What can hang from each mark:
z_940: z_437 z_800
z_472: z_754 z_940
z_437: z_754 z_940
z_754: z_437 z_472 z_972
z_972: z_754
z_800: z_23
z_23: z_800

Each row was made from one small tree. The marks that hang from a mark follow it in brackets, in the order of their numbers. Every link used is in the known rows. Write each row's tree.
Known rows:
z_472[z_940[z_437[z_754[z_972]]]]: [-0.08 -0.06  0.23 -0.15  0.00  0.24 -0.10  0.14 -0.38 -0.13 -0.17 -0.12
  0.06 -0.08 -0.09 -0.19  0.04  0.51 -0.35]
z_754[z_437[z_940]]: [-0.59 -0.12 -0.30 -0.45  0.03  0.27  0.03  0.31 -0.12  0.16  0.13 -0.27
 -0.06 -0.14 -0.15 -0.33  0.33  0.07 -0.51]
z_940[z_437[z_754[z_972]] z_800[z_23]]: [ 0.20 -0.15  0.32 -0.59 -0.08 -0.18  0.00  0.10 -0.48 -0.20  0.00 -0.07
  0.28 -0.21 -0.08 -0.11 -0.06  0.50  0.07]
z_940[z_437[z_754] z_800]: [ 0.01 -0.27  0.00 -0.69  0.05 -0.03  0.14  0.29 -0.61 -0.19 -0.09 -0.35
 -0.19 -0.35  0.14 -0.12 -0.07  0.51 -0.42]
z_972[z_754[z_437 z_472[z_940[z_800[z_23]]]]]: [ 0.17  0.45  0.25 -0.07 -0.44 -0.08  0.02 -0.21  0.40 -0.27  0.12  0.20
 -0.02 -0.33 -0.01 -0.32  0.18  0.24  0.38]
z_972[z_754[z_472]]: [-0.20  0.29  0.34 -0.31 -0.09  0.28 -0.12  0.06  0.31 -0.10 -0.01 -0.24
 -0.08 -0.03  0.16 -0.09  0.14  0.13 -0.06]
z_437[z_754[z_472] z_940]: [-0.44 -0.12  0.51 -0.65  0.09  0.27 -0.03  0.32 -0.20 -0.24  0.02 -0.18
 -0.02  0.23  0.21 -0.23 -0.13  0.10 -0.46]
z_940[z_437[z_754[z_472]]]: [-0.20 -0.17  0.60 -0.59  0.00  0.12 -0.06  0.28 -0.21 -0.10 -0.10 -0.30
 -0.08 -0.17  0.21 -0.10  0.05  0.51 -0.42]
z_437[z_754[z_972] z_940[z_800[z_23]]]: [-0.06 -0.06  0.20 -0.68  0.01 -0.05  0.09  0.10 -0.46 -0.31  0.08  0.09
  0.32  0.22 -0.07 -0.22 -0.23  0.12  0.02]
z_940[z_437[z_754]]: [-0.18 -0.19  0.13 -0.57  0.06  0.17 -0.02  0.41 -0.52 -0.08 -0.09 -0.49
 -0.14 -0.17  0.06 -0.25  0.05  0.48 -0.55]
z_754[z_972]: [-0.27  0.00 -0.03 -0.30 -0.05  0.19 -0.18  0.08 -0.14  0.12 -0.08 -0.35
  0.15  0.00  0.00 -0.12  0.22  0.15 -0.03]
z_437[z_754 z_940[z_800[z_23]]]: [ 0.01 -0.09  0.05 -0.84 -0.06 -0.07  0.22  0.23 -0.55 -0.35  0.07 -0.13
  0.09  0.10 -0.03 -0.41 -0.29  0.05 -0.29]
z_472[z_754[z_437 z_972] z_940[z_800[z_23]]]: [ 0.23  0.26  0.12  0.08 -0.37 -0.09 -0.04 -0.26  0.08 -0.33 -0.01  0.49
  0.17 -0.14 -0.12 -0.28  0.33  0.12  0.69]
z_754[z_437[z_940] z_472 z_972]: [-0.59 -0.11  0.31 -0.25  0.06  0.23 -0.19  0.09  0.30  0.15  0.14  0.17
  0.24  0.03  0.00 -0.04  0.38  0.12 -0.04]
z_437[z_754[z_472 z_972] z_940[z_800]]: [-0.18 -0.18  0.59 -0.60  0.23  0.07  0.02  0.08 -0.17 -0.36  0.03  0.19
  0.16  0.23  0.29  0.05 -0.10  0.17  0.00]
z_472[z_754[z_437 z_972]]: [-0.38  0.09  0.15 -0.04 -0.05  0.22 -0.16  0.08  0.08 -0.07 -0.03  0.21
  0.16 -0.14  0.06 -0.24  0.55  0.19  0.42]
z_940[z_437 z_800]: [ 0.05 -0.20 -0.22 -0.63 -0.04 -0.06  0.15  0.10 -0.29  0.10 -0.08 -0.40
 -0.15 -0.39 -0.10  0.05  0.13  0.37 -0.38]
z_800[z_23]: [-0.03  0.11 -0.09 -0.53 -0.32 -0.01 -0.06  0.14 -0.24  0.02  0.01 -0.49
  0.09 -0.05 -0.10 -0.41  0.09  0.05 -0.17]
z_472[z_754[z_972] z_940[z_437 z_800]]: [ 0.24  0.10  0.14 -0.11 -0.13  0.08  0.03 -0.15 -0.05 -0.29 -0.23  0.35
  0.06 -0.07 -0.18  0.16  0.25  0.28  0.17]
z_23[z_800]: [-0.20 -0.07 -0.07 -0.57 -0.10  0.17 -0.04  0.02 -0.21  0.03 -0.12 -0.71
  0.05  0.05  0.15 -0.19  0.32  0.31 -0.21]

Which tree is each row?
[ 0.26  0.20  0.65 -0.27 -0.28 -0.15 -0.09 -0.21 -0.15 -0.50 -0.08  0.22
  0.21 -0.02  0.18 -0.15 -0.16  0.23  0.33]
z_437[z_754[z_472[z_940[z_800[z_23]]] z_972]]
[-0.06 -0.02  0.01 -0.32 -0.10  0.21  0.04  0.29 -0.50 -0.22 -0.15 -0.38
 -0.20 -0.15 -0.09 -0.35 -0.07  0.43 -0.62]
z_472[z_940[z_437[z_754]]]
[-0.09  0.07  0.21 -0.01 -0.20 -0.02 -0.09 -0.29  0.23 -0.12  0.03  0.22
  0.02 -0.27  0.21 -0.01  0.35  0.30  0.30]
z_754[z_437 z_472[z_940[z_800]] z_972]
[ 0.40  0.10 -0.20 -0.44 -0.36 -0.15  0.15 -0.05 -0.23 -0.06 -0.06 -0.28
 -0.05 -0.32 -0.34 -0.12  0.08  0.30 -0.29]
z_472[z_940[z_437 z_800[z_23]]]
[-0.04  0.29  0.15  0.11 -0.17  0.32 -0.13 -0.04  0.06 -0.29 -0.23  0.17
  0.09  0.18 -0.08 -0.20  0.24  0.04  0.23]
z_472[z_754[z_972] z_940]
[ 0.32  0.02  0.25 -0.33 -0.21 -0.13  0.06 -0.01 -0.45 -0.28 -0.08  0.06
  0.21 -0.18 -0.17 -0.17 -0.09  0.47 -0.02]
z_472[z_940[z_437[z_754[z_972]] z_800[z_23]]]
[ 0.38  0.56  0.32 -0.25 -0.45 -0.03  0.03 -0.24  0.31 -0.33  0.02  0.08
 -0.01 -0.15 -0.06 -0.13 -0.05  0.11  0.22]
z_972[z_754[z_472[z_940[z_800[z_23]]]]]
[ 0.19 -0.03  0.36 -0.21 -0.16 -0.02 -0.06 -0.25  0.17 -0.04 -0.10  0.11
  0.06 -0.23 -0.03  0.30  0.20  0.46 -0.01]
z_754[z_472[z_940[z_437 z_800]] z_972]
[-0.59 -0.10  0.15 -0.41  0.01  0.24  0.00  0.18  0.18  0.09  0.15 -0.06
 -0.04 -0.06  0.09 -0.18  0.35  0.05 -0.35]
z_754[z_437[z_940] z_472]
[-0.11 -0.08 -0.31 -0.65 -0.12 -0.10  0.18  0.11 -0.18 -0.01  0.21 -0.09
  0.03 -0.22 -0.17 -0.32  0.18  0.03 -0.12]
z_754[z_437[z_940[z_800[z_23]]]]
[ 0.33 -0.07 -0.09 -0.72 -0.25 -0.20  0.14  0.07 -0.27  0.07  0.03 -0.41
  0.03 -0.35 -0.24 -0.04  0.08  0.34 -0.25]
z_940[z_437 z_800[z_23]]
[ 0.15  0.18  0.29 -0.06 -0.42 -0.20 -0.11 -0.33  0.27 -0.12  0.08  0.25
  0.21 -0.31  0.05 -0.14  0.28  0.19  0.48]
z_754[z_437 z_472[z_940[z_800[z_23]]] z_972]
[-0.12  0.07  0.16 -0.38 -0.08 -0.01  0.02  0.00  0.06 -0.20  0.16  0.55
  0.32  0.06 -0.19 -0.20  0.30 -0.03  0.47]
z_472[z_754[z_437[z_940[z_800[z_23]]] z_972]]
[ 0.45  0.38  0.37 -0.31 -0.36 -0.12  0.06 -0.19  0.32 -0.16 -0.03  0.08
  0.00 -0.26 -0.26 -0.01  0.00  0.35  0.03]
z_972[z_754[z_472[z_940[z_437 z_800[z_23]]]]]
[-0.18 -0.04  0.34 -0.41 -0.17 -0.12 -0.09 -0.13  0.24  0.03  0.21  0.35
  0.33 -0.09 -0.03 -0.03  0.22  0.12  0.29]
z_754[z_437[z_940[z_800[z_23]]] z_472 z_972]
[ 0.27  0.27  0.25 -0.22 -0.18  0.11  0.11 -0.13  0.32 -0.17 -0.09  0.04
 -0.18 -0.30 -0.10  0.15  0.08  0.40 -0.12]
z_972[z_754[z_472[z_940[z_437 z_800]]]]
[ 0.40  0.09  0.49 -0.24 -0.39 -0.22 -0.11 -0.30  0.19 -0.05 -0.05  0.09
  0.26 -0.18 -0.18  0.19  0.14  0.34  0.10]
z_754[z_472[z_940[z_437 z_800[z_23]]] z_972]
[-0.11  0.21 -0.20 -0.51 -0.08  0.03  0.17  0.12  0.08 -0.09  0.30  0.11
  0.06 -0.20 -0.26 -0.36  0.16  0.07  0.02]
z_972[z_754[z_437[z_940[z_800[z_23]]]]]
[-0.54  0.22  0.23 -0.28  0.06  0.35 -0.03  0.19  0.48  0.04  0.21  0.09
 -0.04  0.00 -0.02 -0.21  0.29  0.09 -0.17]
z_972[z_754[z_437[z_940] z_472]]
[-0.54  0.12 -0.26 -0.35  0.09  0.39  0.06  0.35  0.14  0.05  0.18 -0.08
 -0.08 -0.03 -0.25 -0.38  0.26  0.09 -0.29]
z_972[z_754[z_437[z_940]]]
[ 0.36  0.21 -0.21 -0.41 -0.47 -0.10  0.09 -0.13 -0.25 -0.25 -0.04 -0.25
 -0.07 -0.16 -0.19 -0.31  0.00  0.03 -0.06]
z_472[z_940[z_800[z_23]]]
